Every row comes from one small tree of marks. The marks that hang from a mark follow it in brackets, in alphabetical order. Every link used is in the known rows. Which tree was each row made from?
Known rows
pufi[kudi[liteg nade[pavil[ruvus]] zufev] vofit]: -.02 -.02 .13 .59 -.06 -.15 -.14 -.24 .33 -.09 -.07 -.37 -.08 -.15 -.23
 .09 .26 .10 .08 -.36 -.06 -.16 .17
liteg[kudi[nade]]: -.01 .04 .05 -.07 .03 -.19 -.04 -.02 .03 .07 .00 -.11 .01 .14 -.18 -.01
 .00 -.06 -.03 -.06 .04 -.16 .03
nade[kudi]: -.01 -.04 .03 .07 -.01 -.12 .08 .15 .17 -.08 -.02 -.11 .04 -.13 -.08 .07
 -.05 .11 -.05 -.02 -.02 -.05 .09
morede[liteg[kudi[nade zufev]]]: .01 .04 -.01 -.01 .00 -.36 .03 -.17 .06 -.12 .00 -.12 -.09 .15 -.05 .06
 .03 -.09 .05 .06 .08 -.11 .20
morede[liteg[kudi[pufi]]]: .05 .05 -.03 -.06 .01 -.20 .08 -.17 .04 -.12 -.03 .01 -.07 .14 -.03 -.01
 -.03 -.07 .05 .11 .09 -.07 .16
morede[liteg]: .02 .01 -.11 -.05 .00 -.12 .11 -.12 .02 -.14 -.02 .02 -.06 .16 .11 .05
 .01 -.01 .08 .13 .03 .03 .16
kudi[liteg pufi[vofit] zufev]: .04 -.06 .23 .59 -.06 -.35 -.16 -.13 .12 -.28 -.03 -.24 -.13 -.18 -.26
 -.05 .09 -.13 .02 -.24 -.11 -.07 .09
pavil[nade[kudi[zufev]]]: -.06 -.01 .23 .08 -.03 -.14 .05 .09 .13 -.08 .01 -.19 .04 -.15 -.12 .08
 .00 .04 .05 -.03 .03 -.14 -.01
zufev[kudi[pufi]]: .03 .07 .17 .10 .01 -.03 .02 -.14 .01 -.01 -.02 .09 -.07 -.41 -.22 -.07
 .00 -.11 .01 -.09 .18 -.13 -.07
ruvus[pavil[nade]]: -.04 -.02 .14 .10 .01 -.16 .07 .16 .01 .05 -.01 -.09 .01 .48 .05 .05
 -.08 -.02 .15 .02 .05 -.09 -.23
zufev[kudi[nade]]: -.02 .06 .11 .04 .02 -.10 .02 -.08 .02 .02 .01 -.01 -.04 -.25 -.18 .00
 .06 -.09 .01 -.14 .13 -.15 -.03
pavil[nade[kudi[liteg pufi[vofit]]] ruvus]: -.04 .03 .39 .12 -.12 -.01 -.02 .05 .22 -.19 -.05 -.26 .05 -.40 -.15 .04
 .10 .10 .23 -.16 -.02 -.15 -.05
pavil[nade[kudi[liteg pufi zufev]] ruvus]: -.05 .03 .48 .13 -.13 -.14 -.07 .07 .20 -.19 -.03 -.33 .03 -.57 -.20 .06
 .12 .07 .23 -.16 -.01 -.18 -.04
vofit[pufi[kudi[liteg nade[pavil] zufev]]]: -.03 .03 .12 .44 -.05 -.15 .02 -.08 .20 .09 .00 -.35 -.06 -.35 -.11 .00
 .24 .05 .05 -.15 -.04 -.11 .10
zufev[kudi[nade[pavil[ruvus]] pufi[vofit]]]: .01 .04 .37 .27 .00 -.04 -.04 -.14 .12 -.12 -.02 -.08 -.07 -.36 -.34
 -.05 .15 -.06 .01 -.21 .11 -.20 -.02
ruvus[pavil[nade[kudi[liteg pufi[vofit] zufev]]]]: -.03 -.06 .22 .36 -.01 -.33 .06 .17 .14 -.10 -.04 -.23 -.03 .39 -.07 .07
 -.07 -.01 .13 -.08 .00 -.14 -.15
vofit[pufi[kudi[liteg nade[pavil[ruvus]] zufev]]]: -.03 .05 .18 .42 -.08 -.12 -.02 -.10 .21 .08 .00 -.37 -.06 -.49 -.10 .01
 .28 .07 .10 -.17 -.03 -.12 .08
zufev[kudi[liteg nade[pavil[ruvus]] pufi[vofit]]]: -.01 .03 .33 .32 -.01 -.14 -.08 -.10 .13 -.19 -.05 -.20 -.06 -.33 -.35
 -.04 .18 -.06 .05 -.29 .01 -.20 -.01
kudi[liteg nade[pavil] pufi[vofit] zufev]: .02 -.10 .48 .72 -.02 -.46 -.18 .01 .21 -.36 -.02 -.46 -.10 -.06 -.48
 -.03 .24 -.09 -.05 -.33 -.26 -.17 .16
morede[liteg[kudi[nade[pavil] zufev]]]: .00 .03 .06 .00 .02 -.34 .01 -.13 .08 -.16 -.01 -.17 -.08 .16 -.08 .07
 .06 -.05 .03 .06 .07 -.13 .21

Which tree is each row?
-.07 -.01 .14 .03 -.03 -.10 .08 .16 .13 -.10 -.03 -.21 .09 -.01 -.09 .08
 .00 .08 .08 -.07 -.06 -.11 -.02 : pavil[nade[kudi[liteg]]]
.04 .01 .25 .29 .00 -.33 -.12 -.16 .11 -.05 .01 -.16 -.10 -.02 -.35 -.06
 .03 -.15 -.06 -.16 .07 -.21 .08 : liteg[kudi[nade pufi[vofit] zufev]]
.04 .01 .14 .17 .01 -.34 .01 -.20 .12 -.22 -.02 -.15 -.11 .16 -.16 .02
 .06 -.08 .02 .02 .06 -.14 .23 : morede[liteg[kudi[nade[pavil] pufi[vofit] zufev]]]
-.03 -.05 .25 .28 -.01 -.35 .06 .23 .12 -.07 -.03 -.23 -.01 .31 -.09 .07
 -.07 -.01 .13 -.05 -.01 -.14 -.16 : ruvus[pavil[nade[kudi[liteg pufi zufev]]]]
-.07 .05 .23 .08 .00 -.14 -.08 .00 .08 -.11 -.03 -.23 -.01 -.33 -.24 .04
 .18 -.01 .07 -.23 .02 -.20 -.03 : zufev[kudi[liteg nade[pavil[ruvus]]]]
-.04 -.07 .52 .48 -.07 -.25 -.16 .13 .34 -.40 -.05 -.48 -.02 -.50 -.34
 .08 .19 .17 .02 -.22 -.12 -.17 .13 : nade[kudi[liteg pufi[vofit] zufev] pavil[ruvus]]
.03 .04 .22 .07 -.02 -.32 -.02 -.15 .11 -.20 -.01 -.18 -.10 -.04 -.17
 .02 .10 -.06 .07 .03 .06 -.15 .20 : morede[liteg[kudi[nade[pavil[ruvus]] pufi zufev]]]
.04 -.07 .23 .44 -.04 -.27 .00 .01 .24 -.20 -.01 -.16 -.07 -.28 -.25 .02
 -.02 .02 -.07 -.11 .00 -.09 .14 : nade[kudi[pufi[vofit] zufev]]
-.09 -.05 .32 .11 -.04 -.10 -.08 .27 .27 -.28 -.06 -.43 .09 -.34 -.17
 .14 .16 .27 .05 -.12 -.14 -.13 .08 : nade[kudi[liteg] pavil[ruvus]]
-.02 .04 .37 .21 -.01 -.17 -.07 -.01 .10 -.15 -.04 -.20 -.03 -.43 -.38
 -.03 .18 -.06 .05 -.25 -.01 -.21 -.03 : zufev[kudi[liteg nade[pavil[ruvus]] pufi]]
.04 .04 .07 .10 .01 -.08 -.05 -.16 .06 .00 -.03 .00 -.05 .08 -.18 -.09
 -.06 -.08 -.03 -.06 .11 -.13 .02 : liteg[kudi[pufi[vofit]]]
-.02 -.04 .50 .19 -.04 -.03 -.04 .21 .27 -.24 -.04 -.29 .05 -.47 -.30
 .04 .11 .21 -.02 -.07 -.07 -.14 .08 : nade[kudi[pufi] pavil[ruvus]]
-.08 -.04 .46 .19 -.05 -.16 -.13 .18 .27 -.24 -.01 -.40 .02 -.52 -.22
 .14 .15 .22 .00 -.08 -.01 -.17 .10 : nade[kudi[zufev] pavil[ruvus]]
.01 .04 .22 .22 .00 -.23 .00 -.04 .06 -.10 -.03 -.10 -.05 -.31 -.34 -.06
 .09 -.13 .03 -.23 -.01 -.17 -.02 : zufev[kudi[liteg nade pufi]]
.01 .00 .07 .41 -.03 .10 -.02 -.24 .30 .03 -.07 -.18 -.04 -.03 -.16 .05
 .19 .14 .04 -.25 .01 -.11 .14 : pufi[kudi[nade[pavil[ruvus]]] vofit]
-.06 -.05 .18 .22 -.01 -.34 .06 .24 .11 -.05 -.02 -.24 .00 .36 -.02 .11
 -.07 .02 .14 -.04 .00 -.14 -.17 : ruvus[pavil[nade[kudi[liteg zufev]]]]
.01 .02 .39 .19 .02 -.34 -.14 -.02 .10 -.06 .01 -.25 -.05 -.10 -.42 -.05
 .07 -.10 -.08 -.11 .02 -.24 .07 : liteg[kudi[nade[pavil] pufi zufev]]
.02 .00 .34 .31 .02 -.31 -.15 -.11 .13 -.10 .00 -.24 -.08 .01 -.40 -.05
 .07 -.10 -.08 -.15 .04 -.24 .10 : liteg[kudi[nade[pavil] pufi[vofit] zufev]]
.05 .03 .10 .08 .00 -.37 .04 -.17 .07 -.15 -.01 -.10 -.11 .08 -.15 .01
 .03 -.12 .04 .04 .06 -.12 .20 : morede[liteg[kudi[nade pufi zufev]]]
.02 -.07 .10 .36 -.03 -.22 .05 .11 .24 -.24 -.06 -.19 .00 -.10 -.21 .01
 -.01 .06 -.03 -.16 -.14 -.06 .12 : nade[kudi[liteg pufi[vofit]]]
.01 -.07 .57 .68 -.06 -.42 -.23 -.01 .23 -.38 -.02 -.49 -.10 -.24 -.47
 -.02 .29 -.06 .03 -.36 -.24 -.18 .14 : kudi[liteg nade[pavil[ruvus]] pufi[vofit] zufev]
.05 .02 .06 .16 .00 -.35 .03 -.23 .10 -.18 -.01 -.10 -.13 .15 -.13 .01
 .03 -.12 .04 .02 .08 -.12 .22 : morede[liteg[kudi[nade pufi[vofit] zufev]]]
